What can hang from each mark:
K_156: K_687 K_994
K_312: K_156 K_318 K_600
K_698: K_994
K_687: K_156
K_884: K_939
K_939: K_156 K_884
K_318: K_994
K_600: K_156 K_312 K_884
K_994: K_318 K_600 K_698

Each row was made from one small tree. Brackets hold a mark, then the marks that hang from it, in the order of their numbers. Every link used is in the known rows. Write each row's tree.
Known rows:
{K_600 K_156 K_312}: [-21.9   7.1 -14.3 -19.2  20.1  29.0  15.7  24.5  36.7  13.6  -0.7  -9.7
 -11.2  49.1 -23.6  16.8   4.3 -19.7 -12.7  22.2  19.5   4.9  17.2]
{K_318 {K_994 {K_600 {K_156 K_687} {K_884 K_939}} K_698}}: [-28.4  -8.1 -20.8  16.4  -3.7   4.5   6.0  28.0  13.1  -9.5  -1.8  23.8
   3.5   6.6   1.9  37.9 -29.7  -8.0  16.3  31.9  28.7   9.0   2.0]
{K_318 {K_994 {K_600 K_312 K_884} K_698}}: [-21.5  -5.8  26.8   4.1 -16.7  25.6   9.4  22.5  29.5 -12.2  14.3  19.0
 -46.5  17.7   1.6  22.2 -13.4  25.7  36.7  25.8  63.1 -21.5  22.3]
{K_884 {K_939 {K_156 K_687}}}: [-12.6   5.0 -43.5   9.6  16.9 -17.5   5.9  -5.7 -14.9  11.0  -6.1   9.6
  44.0 -14.5 -27.4   4.8  -4.1 -46.9 -21.3  13.7 -14.0  18.4  -5.7]
{K_884 K_939}: [ -0.4   3.6  -9.7 -10.1  -0.6  -2.3   0.3  10.2   3.2  -2.4 -15.7  19.5
  14.5 -13.6  -4.2  -4.3 -19.7 -15.6 -16.0  19.9 -11.2   1.1  -1.5]
{K_698 {K_994 K_318 {K_600 {K_156 K_687} K_312 {K_884 K_939}}}}: [-42.3 -19.3 -21.3 -16.3  20.7  53.3  -4.9  39.9  43.3  33.4  -6.6 -18.0
 -13.0  29.6  14.5  34.1 -14.6 -28.0   3.6  42.7  54.8   8.3   6.9]
{K_156 K_687 {K_994 K_318 K_600 K_698}}: [-23.3 -17.3  29.6  40.9  -2.0  13.9 -36.4 -25.8 -14.6  -1.3  23.9 -33.4
 -32.5 -19.2  10.1  37.1  22.3   8.4  39.4 -15.7  48.5 -20.2  -0.2]
{K_994 K_318 K_600 K_698}: [-22.2 -19.6  29.3  27.4 -24.4  21.5 -30.1 -14.1  -3.3  -8.5  18.7   1.1
 -47.4   2.8   6.2   8.3   9.4  17.2  50.4  12.5  30.9 -21.1  10.9]
{K_600 K_156 K_884}: [-25.4  -7.4 -29.0 -12.9  22.9  16.0  15.5  43.9  24.9  15.3 -10.6  -0.9
   7.8  37.2   7.0  13.1 -10.6  -5.9 -12.3  13.4   2.1  23.2  -6.7]
{K_994 {K_600 {K_312 K_156 K_318} {K_884 K_939}} K_698}: [-39.7 -14.2   0.2 -17.7   6.0  44.2  16.8  44.0  53.1  -2.1  13.3  29.3
 -32.6  49.4 -12.5  25.0 -31.8 -32.4  17.4  57.5  48.7 -10.2   9.5]
{K_939 K_884}: [ -0.9 -14.5 -13.9   1.5   1.5 -10.1  16.4  11.1  -9.6   7.5  -8.9   5.8
  12.1   3.1   8.4  -8.8   7.8  -6.3 -16.4   1.5  -4.4  -2.4 -14.1]
{K_884 {K_939 {K_156 {K_994 {K_600 K_312} K_698}}}}: [-28.6   6.7   7.7   2.2  12.6   2.7  -5.5 -13.1   8.0  -0.1   2.7  -2.5
 -18.4   6.6 -44.8  14.9  22.5 -17.0  -1.2  31.3  39.0 -18.1  28.0]
{K_312 K_600}: [  4.0  -4.8  -9.1   2.7  -1.1  19.7  17.6   1.4  -0.1  -1.1   4.8   7.7
 -10.8  11.1   2.5  10.6   1.6  -5.9 -14.4   8.1  16.3 -16.6   2.1]
{K_994 K_318 {K_600 {K_884 K_939}}}: [-26.5 -25.8  -4.9  -0.5  -4.7  34.2  -8.0  41.9  16.0  14.7 -11.2  18.9
 -12.9  -4.9  30.5   4.6 -27.8  -7.6   7.1  39.6  29.7  -6.5  -8.3]
{K_994 K_318 {K_600 {K_156 K_687} K_312 K_884} K_698}: [-57.7 -30.6 -14.7  11.3  16.5  54.1  -5.6  32.6  26.3  18.8  14.3  -9.9
 -32.7  51.8   2.4  39.7  -6.2  -7.5  35.4  22.5  59.7   0.3   5.6]
{K_318 K_994}: [  7.6  15.0  21.4  11.9 -21.6  -1.3   1.5   2.6  19.7 -12.9   9.5   6.2
  -9.7 -18.3   2.0  10.2   0.2   5.6   6.9   3.3  14.5  -6.2  15.4]
{K_318 {K_994 {K_600 K_156 {K_884 K_939}} K_698}}: [-25.3  -1.5  -3.7   3.5 -13.1   8.0   5.2  33.2  30.2 -14.5  -5.7  33.7
 -14.7  13.0  -1.0  24.4 -26.1   4.2  17.2  42.6  24.6   2.3  13.5]
{K_600 {K_312 {K_156 K_687 {K_994 K_698}} K_318} {K_884 K_939}}: [-42.4   0.6  -4.5  -7.2  40.1  32.1  10.6  39.5  55.6   1.3  13.8  -6.0
  -4.0  20.7 -12.6  45.5 -22.0 -43.1  -7.4  15.7  41.6   3.7  -0.4]
{K_687 {K_156 {K_994 K_318 {K_600 {K_884 K_939}} K_698}}}: [-48.0 -25.3   0.4  10.0  -0.5  14.6 -17.3  31.0  12.9  -3.3   2.1  -8.1
 -23.5  -8.8   6.4  31.3   6.0   7.0   0.6  29.6  38.5  -6.9   1.4]
{K_884 {K_939 {K_156 K_687 K_994}}}: [-12.8  13.0 -28.1  11.8  30.9 -21.7  -2.2 -10.1 -12.6  12.2  -6.9 -16.8
  40.0 -28.4 -23.5  16.0  12.8 -42.9 -34.9  -1.9  -0.2  13.2  -4.0]
{K_156 {K_994 K_318}}: [-13.7   0.0  31.4  12.3   3.1  21.1 -25.9   1.8  20.7   6.4   8.0 -31.3
 -23.5 -20.9  13.7  14.2  24.9   1.4   3.4 -11.9  26.3 -10.1   5.6]
{K_698 {K_994 {K_600 {K_312 K_156} K_884}}}: [-24.8  -6.4  -8.3 -21.8  14.4  28.1  17.4  23.5  37.1  21.8  10.9 -13.7
 -34.6  54.3   2.1  19.5  -1.2  -4.1  11.7  33.4  53.4  -2.5  16.7]

Which tree is each row?
[-29.7 -19.7  11.1  22.2  21.9  10.2  14.1 -10.2   2.1  11.2  26.5 -26.1
 -12.0  12.7 -24.3  36.5  41.2 -37.0   1.8   4.1  61.7 -16.9   0.6] | {K_939 {K_156 K_687 {K_994 {K_600 {K_312 K_318}} K_698}} K_884}
[ -9.2  -7.4 -18.6   8.6  16.8  39.6  25.3  14.1  25.7   8.0  18.1 -10.1
   0.7  31.1  -0.2  44.7   3.0 -46.4 -17.9  13.1  29.2   1.9  -8.2] | {K_312 K_318 {K_600 {K_156 K_687}}}
[-30.9 -11.3   3.0   0.8   8.9  47.3 -14.4  -1.0  31.5  28.3  17.4 -41.3
 -34.3  33.3   2.6  38.2  20.6 -17.4  24.2  21.4  58.1  -4.3  19.0] | {K_698 {K_994 K_318 {K_600 {K_156 K_687} K_312}}}
[-28.4   0.4  -4.0  21.4  26.0  23.9 -20.4   9.6  20.0  18.4   7.8 -47.4
  -2.6   2.3   5.0  41.8  24.2 -22.6  -6.5 -13.5  21.8   8.5  -2.4] | {K_600 {K_156 K_687 {K_994 K_318}}}
[-18.3 -25.0  21.8   0.6  -9.1  31.7 -21.3  13.4  18.4  17.9   5.5 -17.4
 -38.4   1.7  40.7  10.5   7.3  19.8  32.1  12.3  46.1  -4.2   0.4] | {K_698 {K_994 K_318 {K_600 K_884}}}
[ -5.5   5.7  34.0  11.2 -22.6  31.1  12.0  17.6  46.6  -7.0  23.3   1.1
 -29.8  15.4   4.5  38.5   7.5 -19.0  15.1  33.0  47.0  -9.2  15.9] | {K_312 {K_318 {K_994 {K_600 K_156}}}}
[ -1.3  -1.8  59.8  24.0 -41.3  14.9  -9.6 -11.6  27.3 -29.0  34.5  15.0
 -47.8 -13.5   3.6  27.5   2.7   9.0  49.0  15.9  48.3 -23.6  18.4] | {K_312 {K_318 {K_994 K_600 K_698}}}
[-16.4  -4.6  14.2  26.2  15.6  18.0 -24.9  -5.8   3.3  12.9  11.5 -40.3
  -5.8 -27.5  15.1  30.3  18.3  -9.8   3.5 -22.8  27.8  -5.2  -6.0] | {K_156 K_687 {K_994 K_318}}
[-29.0 -26.1  28.9  -8.1   1.5  47.2   8.5  27.4  36.9  -3.6  18.9  12.0
 -43.6  33.3   5.9  23.2 -13.5   3.0  34.3  26.3  63.6 -14.2   6.7] | {K_994 {K_600 {K_312 K_318} K_884} K_698}
[-39.6 -22.0 -22.0  -5.7   6.2  43.0  -4.7  53.9  31.8  22.0 -14.1  13.1
  -9.2  25.1  19.6  16.5 -21.9 -19.5  -1.2  48.4  25.4   6.7  -4.3] | {K_994 K_318 {K_600 K_156 {K_884 K_939}}}
[-13.3   5.8 -16.6  10.4  34.9   1.0  -1.0   2.2   4.7  12.3   1.7 -42.8
  17.5   6.0  -6.4  39.0  17.6 -21.3 -20.2 -15.9  13.1  13.9  -6.8] | {K_600 {K_156 K_687 K_994}}
[-26.0   0.7   9.0  17.3   1.5  12.4 -19.9  -1.8   7.1  17.0   3.3 -12.8
 -13.7 -18.9  -9.8  11.0  26.3 -29.5  -7.5  26.6  31.5 -12.0  11.7] | {K_884 {K_939 {K_156 {K_994 K_318 K_600}}}}
[-14.5  -3.8 -10.5  -9.5  19.7  22.5   4.5  -7.7  15.3  21.4   9.1 -37.8
 -13.4  37.9 -10.7  35.2  15.0 -15.1   7.4  17.4  49.6   2.6  15.4] | {K_698 {K_994 {K_600 {K_156 K_687} K_312}}}
[-31.2 -17.4 -13.7  -1.0   9.5  -8.8   0.9  24.6  -4.3  -8.9  -6.4  -2.4
  -4.7  -4.3  -4.8  28.4  -1.2   9.9 -13.5  26.0  28.8   0.6  -2.9] | {K_687 {K_156 {K_994 {K_600 {K_884 K_939}} K_698}}}
[-34.5  -6.5 -55.5 -25.0  41.9  29.0  25.5  57.6  34.3  24.3 -21.9   4.3
  29.4  36.4  -6.1  25.5 -35.9 -39.4 -30.8  29.6  16.5  23.2  -7.2] | {K_600 {K_156 K_687} K_312 {K_884 K_939}}
[-11.4   6.1   2.2 -14.4   1.3  19.6   8.5  -6.2  28.8  12.5  21.7 -20.0
 -38.9  44.0 -15.4  17.8  14.2 -11.9  13.7  30.3  48.0 -12.9  28.0] | {K_698 {K_994 {K_600 {K_312 K_156}}}}
[-27.2  -6.9   3.0  24.8 -10.2   4.9   5.5  14.4  18.2  -9.1  18.3  28.9
   1.8 -20.3  -5.6  30.7 -16.0 -30.7  21.5  27.3  40.3   3.4   1.9] | {K_312 {K_318 {K_994 {K_600 {K_884 {K_939 {K_156 K_687}}}} K_698}}}
[-21.1   1.2   4.6   8.9   5.7 -21.2  -9.7  -8.1  -4.2 -16.9  13.8 -29.3
 -10.9  -6.1 -24.8  25.2  33.6  14.6  -7.7  -7.7  10.3  -0.8   9.6] | {K_687 {K_156 {K_994 K_698}}}
[-34.5   3.7  -2.8  32.0  12.4  -4.7 -35.9 -18.7  -1.7   1.5   9.7 -17.4
   6.8 -32.9 -25.0  18.9  23.0 -29.4   5.5  -5.2   7.1   2.9   8.9] | {K_884 {K_939 {K_156 K_687 {K_994 K_318 K_698}}}}
